Each row was made from one path, in order. Every step used is in the known rows, and no mark comes twice. Write each row's path.
Known rows
l, b: [  0.7   9.9  -3.8  -7.3  20.3   8.0   1.7 -43.9   7.0  10.8  -3.9   6.0
  -5.8  -4.8  -1.8  -6.3 -16.9 -29.4  -7.7   6.6  32.3  12.8  -9.2   1.4]
l, f: [  5.2  26.6  13.7 -24.3  19.9 -15.1   6.6   6.7   0.8 -32.2  -7.1  -2.9
   0.3 -27.6 -10.7  -6.5 -37.8 -34.4 -11.5   3.1   1.1  -4.7   7.4  -3.5]
r, f, y, t: [  4.7  -0.4  21.8   2.9 -19.6  25.1   3.1  16.7  -5.9   1.2 -16.7  -3.4
   2.9   8.5   2.5  -1.3  -8.7  16.1   7.8  -0.4   3.3 -12.9   0.8 -12.3]
b, y, f: [ 36.1  18.7  33.8 -25.4  -1.8 -21.3 -26.6  32.8 -10.3 -13.0  -6.0   2.2
 -10.9 -19.3   6.4  19.7 -23.9   2.0   2.5  -8.8 -11.1 -18.6  -4.4 -12.5]
b, y: [ 24.3   9.4  28.0  -7.6 -12.6 -17.4  -7.1  29.4 -13.2  -8.7  -2.9  -2.1
 -14.0 -13.0 -15.5  23.4 -11.9 -19.0  -5.1  -5.8  -7.8  -5.6  -4.4  -5.1]
y, f, l, b: [  7.2  16.1 -14.9 -31.6  28.2  -1.5 -17.2 -34.0  15.1  13.4  14.5   8.1
  -1.0 -15.0  28.8 -19.0   7.0  11.8   4.6   9.0  19.3   1.1   0.3   5.4]
b, l, t: [ 18.5 -21.7  -7.2 -13.6  -8.5  -7.3 -11.4  -0.4  14.0 -17.2  14.7  -1.2
 -11.2   9.3  -8.9  17.9   9.1  -9.2 -24.3 -24.8 -12.4  -1.6 -14.6  -8.0]
r, f, y, t, l: [ -4.8   0.4  34.2   2.8 -15.9  18.9  11.6   5.8  -0.5  21.4 -19.0  -4.9
   3.5  -0.1   4.3  -1.0   4.2   9.0  -4.8   1.1   8.5 -11.9  -1.5  -1.5]
l, t: [ 15.1 -14.8   0.9 -18.8 -17.2 -10.6  10.6 -10.8   4.6 -48.1  -9.6  -3.6
  -7.6  25.2  -5.7 -15.2  -9.1  -9.3  -9.9  -0.6  -7.1  -5.1 -21.5   0.1]
y, b, l, t: [ 12.8 -14.3 -30.0  21.7   3.6   1.5 -13.9 -14.3  20.3 -27.2  36.9  11.8
   5.5  13.3 -13.4  11.2   3.5   6.7  -1.0  -9.0  -4.5   9.9  -5.6   6.9]
l, b, y: [ 16.7  12.1   6.7   0.5  16.0  -7.3  -8.4  -9.6  -1.3   7.5  -1.4   2.0
  -9.3  -4.4  -7.2   7.7 -15.1 -36.9  -3.1   0.7   9.4   5.9  -5.5  -1.8]
b, l, t, r, f, y: [ -6.5 -26.2   3.9   5.9  -7.3   3.4  -4.8  18.3   0.9  -6.1   5.8  -7.5
   1.2   1.0  -7.3  12.6   9.0  15.2 -26.2 -19.4 -32.5   4.8  -7.5 -15.7]
r, f, y, b, l: [  4.1   1.8  18.4  27.0  -5.8  27.8  -9.7  17.4   5.6  -8.8  24.9   2.8
  17.8 -14.7 -17.0  14.4  -2.2  22.1  -8.4   1.1  -1.5   4.2   7.9  -6.3]
t, y, f, l: [-23.9   9.3  -7.5 -24.2  -0.2 -16.8 -10.2 -29.2  -1.7   1.8   9.8  -1.0
   9.2  -0.5  17.7  -8.2  10.6  -4.7  11.4   4.6  45.3  -4.1   1.7   8.4]
f, y, t: [-40.8  -2.0  15.3  -5.8  -5.7   0.5   4.2 -13.5  -8.5  17.0 -19.2   1.8
 -17.4  18.8  18.6  -7.0   8.3   5.0   9.5  -5.4  23.5 -19.0 -11.0   4.8]
r, f: [ 39.0   9.5  20.7  -6.1 -19.4  24.4   2.6  16.9  -0.6 -15.1  -5.5  -4.8
  14.0 -17.9 -18.0  11.8 -26.3   5.3  -8.6   6.1  -0.4   5.4   2.2 -17.6]
r, f, y: [  3.9   5.4  41.3   1.8 -16.7  23.2   4.5  18.7  -5.7 -12.1  -4.2  -7.7
   9.0 -17.6 -12.7   0.8 -10.3  12.7 -13.8   7.4   4.3  -2.8  -1.1 -11.3]
y, f, l, t: [ 14.9  -2.1 -11.1 -39.5   5.1 -12.7 -11.8 -12.5  12.8 -24.5   9.9   2.7
  -3.3   2.7  25.8 -23.8  12.6  21.6   3.9   3.7  -5.5 -11.5  -6.3   4.8]
b, l: [ 10.2  -1.9   3.5 -12.0  -2.0  -0.6 -16.1  -1.6   9.1  16.7  21.4   1.7
  -9.4 -23.1 -10.1  33.8   4.6  -8.6 -23.3 -24.7   6.6   6.7  -5.8 -10.1]
r, f, y, b: [  1.0   6.4  23.5  24.3  -9.4  28.2  -0.3  10.6  -0.5 -20.8  11.6   0.8
  20.7 -12.3 -16.8   0.8 -12.8  22.2  -1.3  13.6   5.7   3.6   5.4  -2.8]
l, f, y, t: [-28.0  18.6  15.8 -14.6  22.6 -14.6   6.1   6.8  -4.8 -14.2 -19.8  -1.9
  -9.9  -3.4   9.3 -16.5 -19.0 -22.0   5.8  -2.4   4.3 -23.1   3.4   1.5]
t, l, b, y, f: [  5.9  17.1  33.0 -13.9  22.4 -17.3  -3.1 -23.8   9.5  40.1  -6.9   5.0
  -6.3 -23.1   6.7   1.7   2.6 -32.0 -23.1   3.7  22.7  -1.4 -10.1  14.3]
f, y: [-42.9   4.5  38.3  -7.7  -3.9  -0.3   5.1  -9.4  -9.9  -0.1  -4.0  -5.5
  -9.2 -14.4  -3.0  -6.3   3.7  -0.2 -17.3   3.5  22.9  -6.3 -11.4   4.3]

Which path is each row?
[ 32.6  -8.8  -9.0  -7.1 -20.7  14.0  13.1  11.9  12.0 -29.9  11.8  -7.6
  13.7   6.1 -10.0 -13.0  16.8  11.2  -5.1  12.5 -19.3   6.9   5.2  -2.1] : r, f, l, t
[-12.4   5.9 -26.8  -8.7  21.6   3.5   7.6 -44.0  15.5  23.5  23.4   4.1
  -1.0  -9.0   3.9 -19.2  32.5 -18.2  -2.6  14.1  25.5  19.5   4.1  19.4] : f, l, b
[-19.4 -18.8 -31.1  -6.9  -3.6 -12.0  20.4 -11.9   2.0  -7.8   5.7  -4.0
   1.2   8.9   3.6 -25.6  36.4  10.8  -5.1  11.6 -17.9  13.3  -1.2  15.8] : f, l, t, r
[-59.5  -7.9  10.1   6.0  -1.4   2.2   7.3  -9.7 -21.7  31.8 -31.6  -1.4
 -11.8  12.9  20.6  -9.0   5.3  18.0  11.0  -3.8   9.9 -10.2  -6.4   3.9] : f, y, t, r
[-31.6   2.3  -2.1  -0.4  26.9 -11.8  -9.6  17.5  -0.6  24.7  -0.5  -0.3
  -9.0 -15.3   6.6  13.2  -2.3 -10.0  -9.7 -24.7 -14.1  -7.6   9.1  -8.1] : b, l, f, y, t, r
[ 20.1   4.9 -11.4  17.0  12.6   6.2  -3.5   5.0  -6.2  29.9 -22.9   3.6
  -4.6  14.9   4.0   7.8 -20.6 -14.2  18.6  -2.1  -9.6   3.6   4.8 -11.4] : l, b, y, t, r, f
[ -0.6 -16.2 -34.3  29.9   8.6   1.9  -9.6 -10.1  10.8 -14.7  27.9  10.2
   6.9   9.2 -10.8  11.5   1.2  17.9  -2.0  -7.2 -12.7  16.4  -2.6   4.6] : y, b, l, t, r
[  7.9  13.5  -1.2 -37.9  10.2  -7.1 -17.5 -14.8   8.1   3.7  11.8   4.3
   0.3 -21.5  24.7 -11.7   8.4  22.6   3.6   3.4  10.1  -8.1   0.9   2.9] : y, f, l
[  6.9  13.8 -20.9  18.9  28.4  -0.9 -17.6  -2.8  18.2 -16.5  39.1  12.5
   9.6 -21.9 -17.6  16.1 -15.7 -11.7  -0.5  -6.8   1.9  10.8  12.0   6.0] : y, b, l, f
[  6.4  -0.4 -20.1  22.7   9.3   8.0 -18.9 -14.6  17.6   0.5  39.3  14.0
   4.5 -10.2 -14.6  24.4  -0.1   5.4  -1.1  -8.4  12.4  13.7   2.0   6.8] : y, b, l
[  8.7   0.6  -2.1   6.1  -9.2 -16.3  -3.4  30.6 -23.3  24.6 -28.8  -0.7
 -15.6  11.3   8.3  19.4 -11.3  -1.4  20.7 -12.6 -21.5 -11.2   1.6  -7.3] : b, y, t, r
[ 15.8 -20.6  -2.5   0.4 -18.7   5.6  17.2  13.3  -9.5 -36.0 -23.7  -8.6
   9.3  16.6  -8.8 -12.1 -20.3  17.2 -10.3   5.6 -32.0   6.3  -7.7 -13.8] : l, t, r, f
[ -7.1  -0.8  -9.4  10.1  -5.0  16.7  16.5  13.5 -14.3  21.3  -4.9  -7.7
  17.8 -27.9  -6.8  -1.7   2.0  28.5  -6.2  13.7 -16.3  24.6  16.8  -5.7] : t, r, f, l
[ 18.3  -1.7 -11.7  10.9 -11.8  -5.6   1.2  42.1 -15.9  28.4 -14.7  -1.9
  -4.7   8.2   5.5  15.6   6.8  10.6  26.1  -6.0 -32.1  -4.2  14.7  -5.7] : b, y, t, r, f, l
[ -5.6  -6.5 -40.9  13.4   5.5  20.3  12.3 -13.4  -3.4  45.8 -24.2   0.9
   3.7  20.9  21.1  -9.2   1.6  16.2  27.4   2.3  -4.9   9.7  12.8  -3.5] : y, t, r, f, l, b
[ 26.8   4.5   4.8  -4.9 -14.8 -17.1  -6.5  26.7 -12.7   9.6 -18.7   1.4
 -21.4  16.8   6.0  21.7  -8.2 -14.4  20.9 -14.0  -9.8 -18.6  -2.0  -4.7] : b, y, t
[ 34.6   3.7 -20.2   7.2   0.2  17.2  -0.1  10.8  11.1  18.1   7.7   0.4
   7.2   7.6   1.8   0.3  14.8  -3.6  16.6   7.9  -8.8   4.8  16.5  -2.3] : r, f, l, b, y, t
[ 25.8   0.7   2.9  11.2 -14.8  -4.9  -2.7  45.2 -21.4  20.1 -27.4  -2.3
  -7.6   9.4   2.1  22.7 -17.4   6.4  22.3 -10.0 -30.7  -8.5   6.8 -15.5] : b, y, t, r, f
[-39.9  -1.5  10.6  23.2  10.0   5.3 -13.2 -10.7   4.7   3.1  33.3   7.0
  -0.4 -11.8  -8.2   8.6  14.8  11.3  -8.3  -2.8  17.6   4.4  -3.7  11.1] : f, y, b, l
[-30.1  23.0  32.3 -15.5  24.4 -14.8   7.4   9.4  -4.9 -28.1  -8.2  -6.7
  -4.4 -29.5  -6.7 -15.5 -22.8 -26.8 -16.5   4.6   5.7 -12.4   3.0   2.9] : l, f, y
[ 18.3 -10.7 -27.4  16.6 -18.1  12.1  11.9  -0.7  13.4 -33.2  24.0  -3.4
  26.0  18.8 -13.7 -14.7  20.0   6.2  11.2  18.0  -1.7  11.3  11.7   7.7] : r, f, l, t, y, b
[ 15.9 -17.6 -31.8  36.6   1.9  13.3 -10.2   5.4  11.1 -20.3  27.4   7.3
  17.7   5.8 -16.2  13.8  -6.4  23.5  -1.9  -4.0 -22.9  18.5   4.4  -3.3] : y, b, l, t, r, f
[ -9.3 -22.9  -2.3  25.3 -10.4  10.2  12.8   8.9  -7.9 -39.8 -10.5  -5.1
  14.4  19.8  -8.1 -19.9 -10.5  30.4  -2.5  13.6 -29.9   6.2  -5.5  -4.1] : l, t, r, f, y, b
[-34.2 -14.0   3.8  21.3   4.4   0.2 -11.0 -10.1   8.4 -19.1  28.5   6.2
   0.4   8.7  -6.0  -0.4  19.3  11.5  -8.6  -4.1   4.4  -1.2  -9.8  11.6] : f, y, b, l, t
[-14.3  11.7  11.2 -23.7  -5.4 -15.5 -13.8 -25.4  -8.1  -9.4  -9.1  -1.4
   6.6   0.8  12.6   0.8 -22.0 -10.4   6.8  -0.4  48.0  -8.7  -7.0  -3.9] : t, y, f
[ -1.5  -7.8 -33.0   8.5  -8.6  15.9  12.8   3.2  -7.3  38.7 -23.9  -0.5
   2.8  16.3  18.0  -3.4   3.3  25.6  24.5  -0.9 -11.0   4.3  13.0  -5.2] : y, t, r, f, l
[ 28.4  14.0  15.1 -23.7   2.5 -23.3 -21.9  28.9  -5.6  -2.6  11.9   0.2
  -9.5 -20.1  10.9  10.6   8.3   6.5   6.3  -3.7 -15.2 -14.3   3.9  -1.2] : b, y, f, l
[ -8.9 -21.9  10.4   5.4 -16.0   4.6  16.1  13.3 -13.7 -35.4 -24.9 -10.8
   8.1  14.3  -5.8 -20.2 -11.1  22.0 -13.4   6.9 -31.0   2.0  -9.0 -10.8] : l, t, r, f, y
[ 17.9 -11.2 -15.0  -2.1 -24.4   8.9  14.0   4.6  10.2 -29.4  12.0  -9.1
  19.3  14.5 -10.6 -13.7  20.2  -1.5   0.7  12.5  -1.7   6.5   7.7  -0.5] : r, f, l, t, y
[-12.1 -17.3 -23.1  11.8 -14.8 -13.5  10.1 -30.5   5.3 -55.9   4.6   0.4
  10.1  45.8  -9.5 -18.1  -4.4 -16.4  10.4   8.4  20.6   1.7 -12.4  11.5] : l, t, y, b
[-53.5  -1.0  19.9  -1.3  10.7  -1.7  12.5 -37.6   1.9  49.7 -21.3   2.1
 -15.1  14.4  22.2 -18.1  22.1 -14.3  -3.4  -0.6  36.7 -13.4 -14.8  18.8] : f, y, t, l, b
[-21.5 -16.3 -30.3 -11.7 -13.1 -20.0  17.4 -25.5   9.5 -23.1  17.0  -5.9
   1.7  25.9   1.6 -25.7  44.8 -17.0   1.7   9.7  14.3   4.8  -4.0  19.7] : f, l, t, y
[-41.1  21.9  50.8 -17.6  22.3 -22.3  22.6 -10.6   6.4  14.0  -9.9  -5.6
  -0.7 -39.7  -3.2 -14.4   5.3 -37.3 -38.4   8.7  20.0  -8.0  -3.5  21.5] : t, l, f, y
[ 15.1   4.1  19.5  -5.1 -12.8 -23.0   1.4  18.2  -5.5  33.0 -19.7   2.1
 -19.2   9.1   5.6  19.5   7.6 -23.3   5.8 -12.3  -0.7 -18.2  -3.3   8.1] : b, y, t, l
[  3.9   1.3 -10.6  20.1   7.0  10.5   8.5  18.5 -12.8  26.6  -3.7  -5.6
  16.6 -24.0  -7.5   2.2   2.9  13.3  -1.4  13.7 -24.1  23.7  17.6  -6.9] : t, r, f, l, b, y
[  5.7  -4.0 -17.0   8.2 -12.4  17.4  10.0   7.5 -12.4  28.9 -39.1  -0.2
   1.6  16.5  13.9   5.0 -23.5  22.8  21.9  -5.5 -10.2  -0.3   5.0 -14.9] : y, t, r, f
[ -1.4   7.7 -19.5  -2.2  19.5  -8.8   1.0 -16.8   8.1  22.5  25.7   1.0
  -7.5 -10.3   0.5  -6.2  35.6 -25.1   0.9  10.0   8.7  12.4   7.6  15.4] : f, l, b, y
[ 17.9   7.3 -11.4   2.9  15.7  -5.4  -7.7 -13.5  -1.3  22.4 -14.5   7.2
 -15.6  22.5   8.2   6.4 -12.7 -33.6  19.2  -7.1  10.1  -4.3  -4.3  -2.0] : l, b, y, t
